In the rows, zero is written as 128.
Known rows, with every step that occurs
sabuvu, vazu: [121 137 156 159 116 135 135  89 182  88 129 171 115 113 147 102 150 196
 136 110 115 135 100 116 123 113 137 117 102 133 155 132 126 110 137 155
 116 113 118 118 175 144 115 139  99 154 137 116 148  94 110]
giba, raveg, sabuvu, vazu: [129 175 156 154 106 131 120  62 181  75 103 182 105 110 141 124 128 168
 129 137 128 131  94 126 117 103 128 116 109 107 154 130 138 106 147 168
 127 127 140 130 162 150 134 148  48 159 158 101 154  68 110]
raveg, metem, fetos, famulob, pido: [ 93 153 166 104 110 114 100  94 137  73 140 129 105  89 164 158 111 190
 103  83  94 117 121 165 115 102  84  92  85 130 121 116  98 110 157 166
 106 124 100 108 153 146 122 109  78 151 127 133 180  91 101]
giba, raveg: [108 147 168 139  95 111 134  89 161 107  90 170 127 115 128 122 127 153
 126 131 117 116 114 116 125  96 100  85 125 115 151 120  98 114 143 151
 144 102 115 119 150 129 127 124  99 162 144  87 150  89 105]
famulob, govu: [112 128 172 146  91 135 153 107 157 125 115 156 116 104 152  92 159 157
 143 106 107 120 116 119 116  96  96 102 105 138 142 132 113 126 156 154
 125 105  95 130 163 148 130 115 104 164 132 117 148 114 117]
fetos, giba, raveg, sabuvu, vazu, metem: [131 177 155 162  88 140 124  58 178  68  86 170 137  97 123 143 135 156
 129 145 102 105  71 137 126  87 158 102  87  96 120 131 164  83 130 156
 130 150 160 130 148 145 156 147  26 168 137  89 160  50  88]
ragam, raveg, sabuvu: [122 165 152 132 102 113 127  85 158  98  90 158 106 122  99 129 157 142
 140 121 111 118  92 136 115  89  95 101 119 125 150 152 147 105 149 151
 116 120 118 127 134 165 123 134  85 160 116 102 139 108 130]
metem, vazu: [108 138 168 166  98 133 129  85 160 104  96 157 113 105 126 117 159 178
 136 115 112 160  88 116 101  92  95 108 117 132 152 129  96 116 136 154
 122 119 105 113 177 157 107 106 105 171 119 113 155  95 111]
ragam, raveg, metem, fetos, sabuvu, vazu: [107 149 166 165 114 122  96  60 201  58 112 146  98 102 152 188 161 195
 134 109  80 112  99 159 102 110 152 125 108 125 111 161 129  90 154 131
 115 100 129 129 139 141 126 144  87 156 156 108 167  97  92]
giba, raveg, sabuvu, vazu, metem, fetos: [131 175 180 148  91 121  89  58 191  35 121 174  86  97 147 158 158 178
 110 131 104 123  79 136 122  93 148  94  84 100 130 132 145  92 156 140
 125 123 169 132 161 148 134 155  29 159 136  88 168  55  90]
fetos, giba: [110 127 158 152 104 137 162  98 163 111  94 153 152 112 117 106 134 150
 146 116  94 120  93 131 128  89 117  96 110 132 131 128 139  98 134 163
 121 134  99 113 132 143 125 121 131 166 110 106 141  93  98]
raveg, giba: [107 126 157 130 114 134 147 102 155 114  89 163 124 127  95  73 156 163
 117  98 108 130 105 108 113  91 106  80 121 134 147 145 146 137 141 142
 140 121 105 103 152 131 125 116 120 174 130  81 126 109 115]
giba, vazu, metem, fetos, famulob, govu: [115 153 181 165  75 130 138  92 177  89 145 150  84  92 207 130 159 158
 121  97 104 127  99 173 118 101 107  75  71 109 137 114 120  81 147 142
  96  67 113 117 183 141 100  96  80 144 113 105 199  91  86]
raveg, metem: [108 143 161 137 105 125 138 101 144 104  89 141 106 113 108 129 133 181
 111 104  91 118 105 120 115  91  91 104 106 139 133 131  97 118 150 170
 133 105 118 107 172 146 127 116 102 182 114  93 144  99 122]
fetos, sabuvu, vazu: [119 135 161 187 128 150 147  80 194  83 128 176 127 103 150 119 141 190
 140 123  94 130 101 134 109 111 157 135 101 126 128 136 150 107 146 148
 127 113 114 110 166 151 124 138  92 161 149 111 153 110  98]
vazu, metem: [120 136 169 146  96 122 139 109 153  93 111 151 121 105 109 125 162 169
 111 115  96 110  97 111 127  85 121  83  90 130 133 123 120 105 144 140
 132 106 134 103 174 147 125 115  87 174  99  85 147  94 107]
ragam, raveg, sabuvu, vazu, metem, fetos: [135 168 170 142  92 118  84  67 188  41 127 154  79 102 134 169 193 173
 126 117 100 117  73 151 117  94 153 100  86 115 134 158 157  86 148 126
 101 122 162 140 150 161 124 150  49 148 115 101 160  66 102]
famulob, fetos, sabuvu, vazu, metem: [129 144 166 183 109 124 122  90 173  40 152 162 120  88 136 146 182 198
 127 112  97 101 107 144 125 108 174 113  93 123 100 122 141  98 147 113
 125 131 145 107 154 141 142 130  42 167 143  81 171 113  86]
metem, raveg, giba: [109 135 154 112 116 120 142  99 156 118  56 172 118 135  92  84 140 178
 129  84 111 125 106 102 122  87 109  93 138 126 149 121 115 112 147 159
 141 117 116 104 170 113 129 110 121 167 150  62 121 103 105]
raveg, giba, vazu, metem, fetos: [121 141 171 163  94 139 123  90 183  73 107 160  81 117 127 120 182 171
  99 100  96 136  88 131 111  84 131  62  91 116 129 141 142 100 138 120
 120  99 133 108 173 134  94 109 109 165 118  60 147  91  86]
vazu, metem, raveg, sabuvu: [131 173 163 122  98 119 135  92 148  87  67 164  98 113  89 131 137 170
 113 112  97 108  80 113 122  71 113 108 102 113 136 107 128  81 162 167
 129 124 159 107 184 158 139 117  55 180 107  62 138  80 111]
raveg, sabuvu, vazu, metem, fetos: [136 159 177 157 104 141  98  78 182  39 140 159  80  97 143 142 172 190
 112 111  92 132  66 136 119  96 151 106  73 120 124 141 161  95 158 146
 108 125 163 124 165 165 126 149  51 166 105 103 158  68  98]
ragam, raveg, giba, vazu: [109 150 141 151  97 124 136  85 177 121  76 170 106 139 108 102 170 150
 135 105 124 130 105 137 109  93 110  73 128 117 162 158 139 106 118 121
 123  99 100 120 153 129  89 117 131 146 147  74 133 106 109]
fetos, sabuvu, vazu, metem, raveg: [127 144 163 165 115 129 136  80 191  77  94 181 123 100 130 151 144 205
 132 111  90 104  97 121 123  95 174 135  98 109 117 111 130  77 148 145
 137 111 155 110 199 136 141 124  57 164 151  69 156  90  84]
ragam, raveg: [106 140 156 135  96 103 131  98 160 109  95 157 122 123 114 129 163 153
 143 111 115 111 110 132 124  96 100  89 126 130 156 145 116 102 136 136
 124 108 108 125 140 140 109 131 118 148 125 100 142 106 118]
sabuvu, vazu, metem: [129 138 162 160 102 133 127  91 174  76 129 166 118 103 132 123 170 198
 121 113 105 116  90 114 127 101 152 101  78 124 138 132 132  99 134 137
 127 113 146 110 185 148 125 138  72 158 120 103 155  80 102]
sabuvu, vazu, metem, fetos, giba, raveg: [115 148 178 158  82 125 107  64 199  51 112 163 133  91 152 161 152 173
 130 126  91 112  83 139 130  93 166  79  92 104 111 125 130  77 129 136
 122 128 150 136 145 117 138 143  75 144 142  94 173  43  62]
famulob, fetos, giba, raveg, sabuvu, vazu: [126 175 149 159  97 126 123  62 170  56 109 166 130  97 130 130 135 161
 149 125 126 117  90 157 134 106 147 106 119 109 116 117 152 100 137 160
 109 164 132 136 116 135 151 155  46 157 162  96 166  76  87]
fetos, giba, vazu, metem, raveg, sabuvu: [136 184 146 165  85 143 158  76 173  97  52 167 111 113 105 131 125 161
 135 120  96 119  65 145 127  70 131 113  95 101 126 103 143  50 137 174
 107 128 145 116 179 158 119 110  78 172 111  63 144  63  90]

Rows
[ 99 157 181 130  94 106 102  80 164  71  88 147  94 105 137 167 127 174
 105 115  92 118 107 128 117  93  98  83 117 123 125 123  74 113 158 159
 133  96 131 123 150 124 129 129  95 170 140  86 160  77 100] | giba, raveg, metem, fetos
[121 155 146 149  83 119 127  87 174 104  76 164 105 129  90 122 187 148
 119 110 116 111  98 134 114  83 126  63 112 110 147 158 140  97 113 107
 124  99 127 116 167 129 101 112 100 157 130  58 141  96 103] | ragam, raveg, giba, vazu, metem
[127 144 151 127 109 123 121  82 173  87  75 181 114 123 102 106 164 209
 115  87 109 114  94  98 125  89 160  97 107 113 137 122 128  96 135 138
 140 123 157 109 199 113 139 123  75 162 149  58 135  77  94] | sabuvu, vazu, metem, raveg, giba
[117 169 182 143  84 125 115  67 170  55  87 148 120  94 121 166 142 131
 118 135  81 113  72 147 124  76 131  73  93 100 104 127 153  83 148 153
 125 141 152 130 121 148 149 132  51 171 113  76 160  55  78] | vazu, metem, fetos, giba, raveg, sabuvu
[113 152 171 150  98 130 128  85 174  80 125 155  92 113 157 116 160 166
  96  97 105 137  90 160 116 101 122  49  87 104 135 128 149  92 134 128
 107  85 126  89 176 122  93  93  91 150 109  64 176  95  81] | raveg, giba, vazu, metem, fetos, famulob
[103 141 185 145  79 112 123  80 175  68  93 155 134  93 133 165 148 147
 122 131  83 104  91 138 127  78 133  62 100 104 107 120 120  84 137 137
 133 124 140 129 132 122 139 125  86 160 124  75 164  55  68] | vazu, metem, fetos, giba, raveg
[100 147 170 124  90 101 102  86 161  78  91 133  91 111 118 173 168 170
 124  98  85 111 101 140 113  92 100  90 121 134 129 149  92 102 153 145
 113  94 124 133 138 137 117 129 114 158 119  95 151  88 108] | ragam, raveg, metem, fetos
[ 98 138 172 143 100 138 133  87 165  82  90 127 115 100 126 146 129 174
 124 100  66 126  84 145 115  87 115  94 101 138 106 132 113  98 151 167
 111 128 112 121 132 137 132 119 130 173 105 102 153  77  92] | raveg, metem, fetos, giba
[108 140 187 131 100 114 121  97 154  69 142 146 111  98 164 143 154 168
 106  97  92 120  94 151 130  99 113  65  85 118 125 114 128  90 151 140
 111  93 132  86 161 133 110 110  76 151  90  92 184  93  88] | vazu, metem, fetos, famulob
[113 132 193 169 109 128 128  93 177  61 131 151 106  93 142 164 165 167
 115 118  67 114  94 143 113  87 144  94  86 123  99 132 144  96 164 125
 133 109 137 106 147 151 125 117  84 177 109  83 156 102  83] | vazu, metem, fetos, sabuvu
[122 143 166 128  92 108 138 103 154  99  75 161 116 110 102 136 145 186
 118 101 100 102 100 102 130  79 118  99 110 116 139 101  94  85 148 153
 136 109 147 107 194 129 128 110  88 166 115  63 140  85 101] | vazu, metem, raveg
[104 137 176 135 105 126 116  94 163  74 107 135  83 105 134 148 140 187
 109  95  83 131 100 130 111  93 100  95 100 138 122 132  93 112 165 164
 121 103 123 113 158 142 120 122 118 174 110  99 151  93 110] | raveg, metem, fetos
[ 98 169 157 150  80 110 110  62 139  76  65 133 138  86 103 163 145 173
 134 118 106 125  94 144 112  85 103  92 140 118 100 109  66 107 127 155
 123 155 117 126 133 120 149 106  68 183 151  81 179  73  87] | famulob, fetos, giba, raveg, metem, vazu
[105 127 187 168 118 137 137  88 188  74 131 160 108 104 159 141 144 169
 130 113  78 135 104 147 106 101 127 107 110 129 113 135 142 105 169 141
 125 110 111 110 136 150 116 120 118 169 127 102 151 117  90] | metem, fetos, sabuvu
[133 168 150 144 118 134 128  73 180  83  81 182  97 119 123 109 120 199
 139 106 119 132  85 121 121 100 133 143 111 118 156 113 131  91 157 184
 115 124 141 121 187 154 128 141  71 161 145  94 143  73 112] | metem, raveg, sabuvu, vazu
[105 151 154 127  94 105 123  93 148 111  75 136 110 119  94 154 157 168
 126 108  96 101 106 132 115  92  96  97 119 135 138 152  94 108 141 147
 126 101 115 122 152 138 127 123 108 171 123  96 145  97 126] | ragam, raveg, metem
[109 165 175 145  95 132 125  66 178  69  87 156 114 102 139 144 121 132
 137 133  95 128  78 154 121  84 113  89 112 107 119 126 150  94 158 166
 117 141 127 139 106 144 137 140  87 165 128  96 153  66  85] | metem, fetos, giba, raveg, sabuvu
[142 163 158 160 107 144 120  78 171  64 120 164 101 102 123 124 162 184
 114 120 102 120  71 123 119  93 149 116  76 118 136 137 164 102 148 151
 121 130 158 112 181 172 133 142  38 169 108  98 149  74 115] | raveg, sabuvu, vazu, metem
[114 133 187 144  92 117 116 102 167  60 127 147 101 101 135 142 170 177
 110 102  84 119  90 127 122  87 122  79  87 127 123 126 120 101 152 134
 124 107 140 112 161 140 115 122 100 165  98  93 151  90  95] | vazu, metem, fetos
[116 150 143 147 107 132 153  92 177 123  56 185 100 138 109  85 129 177
 132  96 121 140 106 118 116  91 110  96 129 115 161 112 111  97 132 156
 127  97 110 108 193 122  99  97 136 159 154  56 133  95 100] | metem, raveg, giba, vazu
[ 97 165 165 149  90 115 105  64 150  99  61 150 107  98 113 157 137 177
 117 129 103 142  93 116  96  86  88 100 123 119 136 123  54 117 138 160
 143 114 124 117 184 139 133 109  67 185 147  94 166  74 109] | giba, raveg, metem, vazu
[140 176 154 148  95 117 107  72 175  68 108 159 103 108 106 146 184 172
 130 123 108 104  80 137 120  92 143 107  86 113 140 153 160  90 137 129
 115 124 156 130 159 162 129 150  37 153 119  93 153  78 117] | ragam, raveg, sabuvu, vazu, metem
[136 182 153 158  85 117 111  64 163  41 107 160 132  90 117 150 155 161
 134 130 114  96  85 152 136  93 158  94 102 100 104 115 151  88 134 142
 117 167 156 129 128 135 162 149  11 166 145  75 175  66  83] | famulob, fetos, giba, raveg, sabuvu, vazu, metem
[114 156 176 163  90 122 133  87 175  72 142 159  91 103 177 146 150 172
 105 105 103 138  87 167 122 102 114  70  72 105 139 109 121  73 137 141
  97  75 127  93 180 141  82 102  91 142  98  90 191  86  86] | giba, vazu, metem, fetos, famulob
[123 144 153 153 122 136 129  74 187  86  77 186 122 111 105 120 155 200
 121 103  92 109  98 113 114  94 181 114 109 109 113 128 159  88 145 132
 150 123 153 103 194 119 150 122  64 170 164  52 139  93  80] | fetos, sabuvu, vazu, metem, raveg, giba
[130 148 156 148 115 119 119  83 171  56  97 173 116 104 106 126 180 205
 123  86 101  97 108 130 127 100 180 109 122 112  99 113 145  96 148 117
 139 141 157 102 171 109 156 118  43 172 172  39 153 105  76] | famulob, fetos, sabuvu, vazu, metem, raveg, giba
[127 155 155 162  86 120 150  94 175  98  72 176  98 117 123 131 139 189
 123 109 109 119  94 118 128  80 122 104 103 106 148  98  88  64 134 153
 120  89 140 109 211 140  98 101 102 156 124  61 153  75  95] | giba, vazu, metem, raveg
[127 144 158 142  99 115 126  88 179  83  92 179 117 107 129 131 154 211
 127  97 107 108  91 104 133  95 154 118 100 116 143 105 102  76 140 148
 128 107 158 118 206 129 130 129  75 153 138  81 150  72  97] | sabuvu, vazu, metem, raveg
[104 154 178 170 113 133  98  54 203  52 107 167 103  92 161 182 125 196
 117 128  84 120 106 145 103 109 151 120 104 113 105 136 114 102 162 149
 135 102 141 125 159 130 138 142  66 169 177  97 171  76  80] | giba, raveg, metem, fetos, sabuvu, vazu
[110 126 181 150  91 131 133  97 173  66 113 134 128  94 131 144 158 159
 125 107  72 116  81 139 128  78 138  75  85 126 107 128 139  81 141 140
 114 130 130 118 136 139 130 120 112 163  94  93 153  74  78] | vazu, metem, fetos, giba
[127 152 160 180  88 134 148 100 172  93 109 169 108 111 124 122 155 174
 116 121 106 125  90 129 121  85 123  89  80 116 144 121 116  88 127 136
 119  94 130 108 190 154  91 105  98 166 106  79 153  86 101] | giba, vazu, metem
